What can hang from each mark
J_369: J_453 J_570
J_670: J_453
J_982: J_165 J_306 J_453
J_570: J_369
J_306: J_453
J_519: J_570
J_453: J_165 J_306 J_519 J_570

Known rows, with every way that one mark hangs from another
[J_570 [J_369 J_453]]:   2.8 -28.7  -6.6  16.6 -29.0  14.9   5.9  -9.9  38.3 -50.9 -13.5 -21.9  10.3  -4.0   9.8 -18.7 -41.2 -27.6  19.4  27.5
[J_570 [J_369 [J_453 J_165 J_306]]]:   9.8 -15.1  -6.1  13.9 -24.9  -7.2 -13.2 -18.6  15.7 -55.0 -14.7 -29.5  25.5  -4.1 -10.1   6.4 -32.3 -31.6  14.5  38.9
[J_369 [J_453 J_165 J_306 J_519] J_570]:  -7.2  12.9   0.5   7.8  -8.5 -15.1  -3.3 -13.6 -13.1 -45.3 -11.3 -35.6  27.2 -22.3 -11.1   3.6 -14.5  -9.3  12.9  53.6
[J_670 [J_453 J_165 J_306 J_519 [J_570 J_369]]]:  38.6   0.9 -15.3  31.6 -35.2 -14.6   5.8  -6.3   0.0 -64.8  -5.8 -39.8  17.6 -17.9 -31.1  37.5 -16.7 -14.4   2.8  41.4
[J_570 [J_369 [J_453 J_165 J_306 J_519]]]:  21.7  -5.6 -11.0  22.1 -22.4 -15.8 -16.4 -13.1   8.2 -53.7 -10.2 -36.1  27.4 -13.7 -23.7  20.3 -30.0 -18.3  15.6  47.5
[J_670 J_453]:  -0.6  -4.8 -10.9  26.5 -55.4  24.9  30.5 -18.5  23.6 -49.6 -18.8 -18.7  -8.0  -5.3   7.0 -32.1 -13.7 -15.0   4.7  17.9
[J_369 J_453]: -22.3 -16.1 -10.5  12.3 -37.7  19.6  12.1 -19.6  27.9 -42.7 -16.3 -22.1   3.7  -7.8  12.7 -26.3 -28.2 -19.1   9.8  24.8
[J_982 J_165 [J_453 J_306 J_519 J_570]]: -17.1  -5.9 -19.5   3.6 -39.1  -4.0  22.5 -13.4 -20.7 -33.6   0.0 -35.7  -4.8   0.8  -9.0  26.7 -25.2 -21.5   8.5   4.9
[J_519 [J_570 [J_369 [J_453 J_165]]]]:  33.8 -15.6  -6.3  -9.5 -21.4   3.4 -22.7 -25.3  23.3 -66.9 -13.3 -29.8  23.5  -8.5 -13.2 -10.4 -37.3 -16.8  10.7  45.9
[J_519 J_570]:   4.0 -14.7 -12.1 -10.1 -40.2  24.4  -5.5 -26.2   9.9 -60.8 -24.5 -24.0   6.3   4.2  -3.1 -40.8 -13.0 -16.4   0.1  24.7
[J_453 J_165 J_519]:  10.4  -2.3 -13.0   8.4 -45.4  -1.4  -3.4 -34.8   9.9 -59.3   8.3 -20.2   6.5 -12.9  -9.4 -10.8  -5.9  -5.5   9.1  33.8
[J_519 [J_570 J_369]]:  28.9 -27.4  -8.0  -4.8 -31.0  17.6 -11.6 -16.9  19.4 -68.9 -21.9 -24.3  12.2   7.0  -6.4 -32.8 -26.2 -23.3   9.6  28.1
[J_982 J_165 [J_306 J_453]]: -18.4  -7.9 -19.7  -1.9 -48.8  26.2  44.2   6.6  19.4 -33.7   5.5 -12.7 -29.3   6.4  15.3   4.4 -20.1  -4.9  19.6  13.1
[J_519 [J_570 [J_369 [J_453 J_165 J_306]]]]:  28.8 -10.2  -8.5  -3.3 -16.2  -4.0 -28.3 -19.9   3.7 -63.8 -28.9 -39.5  33.9  -1.8 -25.4   1.1 -33.3 -25.4   6.5  47.8
[J_453 J_570]: -19.2 -24.2 -16.4   1.8 -43.5  15.9  13.8 -19.9  19.8 -55.9  -2.8 -20.0   2.2  -2.4  10.4 -13.0 -14.1 -22.0   0.3  16.7
[J_306 [J_453 J_165 [J_519 [J_570 J_369]]]]:  62.3  -4.1 -15.9  -7.7 -22.0 -11.7 -21.9 -14.8  13.3 -77.9  -2.5 -25.7  16.0 -10.2 -23.3   7.9 -13.4   6.8  15.5  53.8
[J_982 J_165]: -14.1 -15.6  -8.0   5.5 -48.4  15.1  18.5 -22.4  14.8 -41.0   1.0 -20.9 -11.8   8.8  11.5 -22.7 -26.8 -16.7  16.4   5.1
[J_306 [J_453 J_570]]: -14.3 -18.9 -23.4  -2.0 -36.1   7.9  20.9  -8.2  23.5 -58.9  -2.7 -14.6  -2.3  -4.0  14.0   0.7  -7.3 -10.3   5.0  26.1
[J_982 [J_453 J_519]]:  -7.3 -11.8 -13.8   7.5 -45.2  14.1  18.4 -26.2   8.6 -43.2  -4.0 -13.2  -5.8  -5.7   3.6 -22.9 -14.4 -19.6  13.7  11.5
[J_369 J_453 J_570]: -26.6  -9.0   5.2   1.9 -15.6  13.3  18.2 -10.6  18.8 -41.3 -14.6 -20.3   9.0 -11.9  22.5 -33.7 -23.6 -17.5  14.9  33.8
[J_369 [J_453 J_165 [J_519 J_570]]]:  21.4   6.9 -14.1  -5.9 -27.6   0.4 -20.2 -28.9   3.3 -57.9 -10.5 -38.4  19.4 -21.5 -23.0  -4.9 -21.0   4.0   4.6  50.6

Rows
 12.8   4.2 -19.0 -18.4 -46.3  21.8  10.2 -23.7  -6.3 -51.7   1.3 -18.1  -5.2 -11.9 -20.8  -3.4 -11.3 -11.1   5.2  27.4 -> [J_982 J_306 [J_453 J_165 [J_519 J_570]]]
 -9.2   2.3 -21.5  11.6 -25.5 -14.4  -6.8 -18.0  -6.1 -50.2  -5.3 -42.9  24.4 -22.5 -21.5  35.4 -18.0 -11.5  -0.5  46.0 -> [J_369 [J_453 J_165 J_306 J_519 J_570]]
-33.1  -4.2   1.9   6.2 -10.4   7.4  13.0  -4.3  -0.8 -38.5 -30.0 -30.2  17.7  -6.5  11.3 -22.2 -20.6 -26.8  10.6  35.6 -> [J_369 [J_453 J_306] J_570]
 16.0 -19.4 -10.9  25.4 -25.7   6.3   1.4  -4.3  29.6 -49.2 -10.4 -28.6  12.7 -15.2  -4.9  -4.3 -38.6 -13.3  21.1  36.9 -> [J_570 [J_369 [J_453 J_519]]]
 62.0  10.5 -11.0  20.1 -32.2  -7.4 -14.6 -12.3  -9.5 -70.1 -26.9 -44.0  22.3 -11.3 -45.1   9.7 -15.7  -6.4   2.8  49.7 -> [J_670 [J_453 J_165 J_306 [J_519 [J_570 J_369]]]]
 16.8   2.6 -19.6   5.6 -38.3  -8.5   1.7 -22.9  14.4 -61.6   9.1 -15.2   2.3 -14.5  -5.6   2.6  -0.9   7.9  13.7  41.5 -> [J_306 [J_453 J_165 J_519]]
 10.7 -21.9 -18.4  20.1 -28.0  -5.8   0.6  -0.3   2.0 -59.8 -12.6 -37.6  19.1  -4.1 -19.1  21.5 -19.3 -26.0   6.6  31.5 -> [J_453 J_306 J_519 [J_570 J_369]]
-21.0   4.1   4.5  -0.3 -10.6  -6.2   0.4 -19.9  -4.4 -46.7 -15.4 -28.2  25.1 -10.9   3.7 -10.7 -16.7 -22.7  11.5  44.6 -> [J_369 [J_453 J_165 J_306] J_570]
  1.4   5.2 -22.9  34.1 -44.4   4.6  23.6  -2.4  -7.1 -49.0 -22.3 -41.3   5.0 -15.3 -20.0  18.2  -7.2 -10.8  -5.8  29.4 -> [J_670 [J_453 J_306 J_519 J_570]]
 15.7  11.1 -15.8  -0.6 -23.4  -6.2 -27.3 -22.9 -14.4 -54.5 -26.5 -46.7  29.3 -16.1 -35.4   7.2 -17.1  -3.1  -0.9  53.6 -> [J_369 [J_453 J_165 J_306 [J_519 J_570]]]
-34.1 -14.8 -19.5  10.1 -28.6   7.8   9.6  -8.3   6.5 -43.2 -24.6 -36.6  15.4  -5.9  -0.8  10.0 -24.6 -29.3  -2.6  26.9 -> [J_369 [J_453 J_306 J_570]]
 22.7   0.7 -22.3  -4.3 -30.5   9.7  -3.3 -10.5   6.4 -60.6 -19.9 -26.6   4.1  -8.1 -13.0 -12.3  -4.0  11.4   6.4  42.4 -> [J_306 [J_453 [J_519 J_570]]]
 23.6   7.8 -16.4  -4.1 -33.5  -5.2 -26.7 -29.8 -20.4 -63.5 -20.8 -38.7  24.8  -5.6 -35.6  -1.9  -1.9  -7.3  -3.8  44.8 -> [J_453 J_165 J_306 [J_519 J_570]]
-12.9  -2.1 -12.2  10.2 -42.9   1.7  19.8 -18.5 -18.7 -28.4  -7.0 -29.8  -7.5   5.4  -7.4   3.6 -23.1 -20.2  17.4   3.5 -> [J_982 J_165 [J_453 J_306 J_519]]
 -0.5  -1.2 -21.5   7.7 -35.9 -13.6  -5.8 -24.0 -11.9 -60.3   0.6 -35.8  19.7 -11.4 -23.2  23.9  -2.9 -14.3  -3.1  37.2 -> [J_453 J_165 J_306 J_519 J_570]
 35.4   8.8 -19.7 -12.8 -31.6  -6.7 -14.8 -24.3   2.9 -69.4  -5.8 -24.4  10.3 -13.7 -19.8  -0.8  -0.5  15.0   4.9  51.4 -> [J_306 [J_453 J_165 [J_519 J_570]]]
 42.9 -18.4 -11.8   3.0 -28.5  10.1 -14.3 -10.8  11.5 -67.0 -17.2 -32.4  14.8  -4.1 -20.8 -18.2 -23.3  -9.7  10.8  36.4 -> [J_453 [J_519 [J_570 J_369]]]
 13.8  12.8 -20.1  26.3 -44.1  -9.4  11.7 -15.3  -9.4 -57.7  -7.4 -40.0  11.6 -20.0 -27.1  29.6  -3.5  -7.5  -6.7  38.8 -> [J_670 [J_453 J_165 J_306 J_519 J_570]]
 36.0  23.5 -15.6  15.6 -41.4   0.0  -8.9 -22.0 -19.4 -60.8 -28.5 -44.4  16.6 -14.3 -41.2   1.3  -3.8   0.5  -6.7  46.3 -> [J_670 [J_453 J_165 J_306 [J_519 J_570]]]
 30.3 -19.4 -13.5   7.6 -32.6 -12.1  -6.0 -20.0  18.0 -71.9  17.7 -26.0  15.1 -15.4 -15.3  21.3 -19.9 -13.9   9.6  36.7 -> [J_453 J_165 J_519 [J_570 J_369]]
 14.7 -18.0 -10.6   4.2 -17.9  10.1 -17.9  -5.4   6.9 -55.1 -43.5 -41.5  26.9   2.1 -16.9 -10.2 -36.9 -28.8   6.9  39.1 -> [J_519 [J_570 [J_369 [J_453 J_306]]]]
 27.7 -11.3  -8.1  17.5 -27.2  -8.8  -9.7 -18.8  25.3 -57.7   6.5 -28.2  18.5 -20.0 -11.7   7.3 -33.6  -9.4  20.6  45.1 -> [J_570 [J_369 [J_453 J_165 J_519]]]
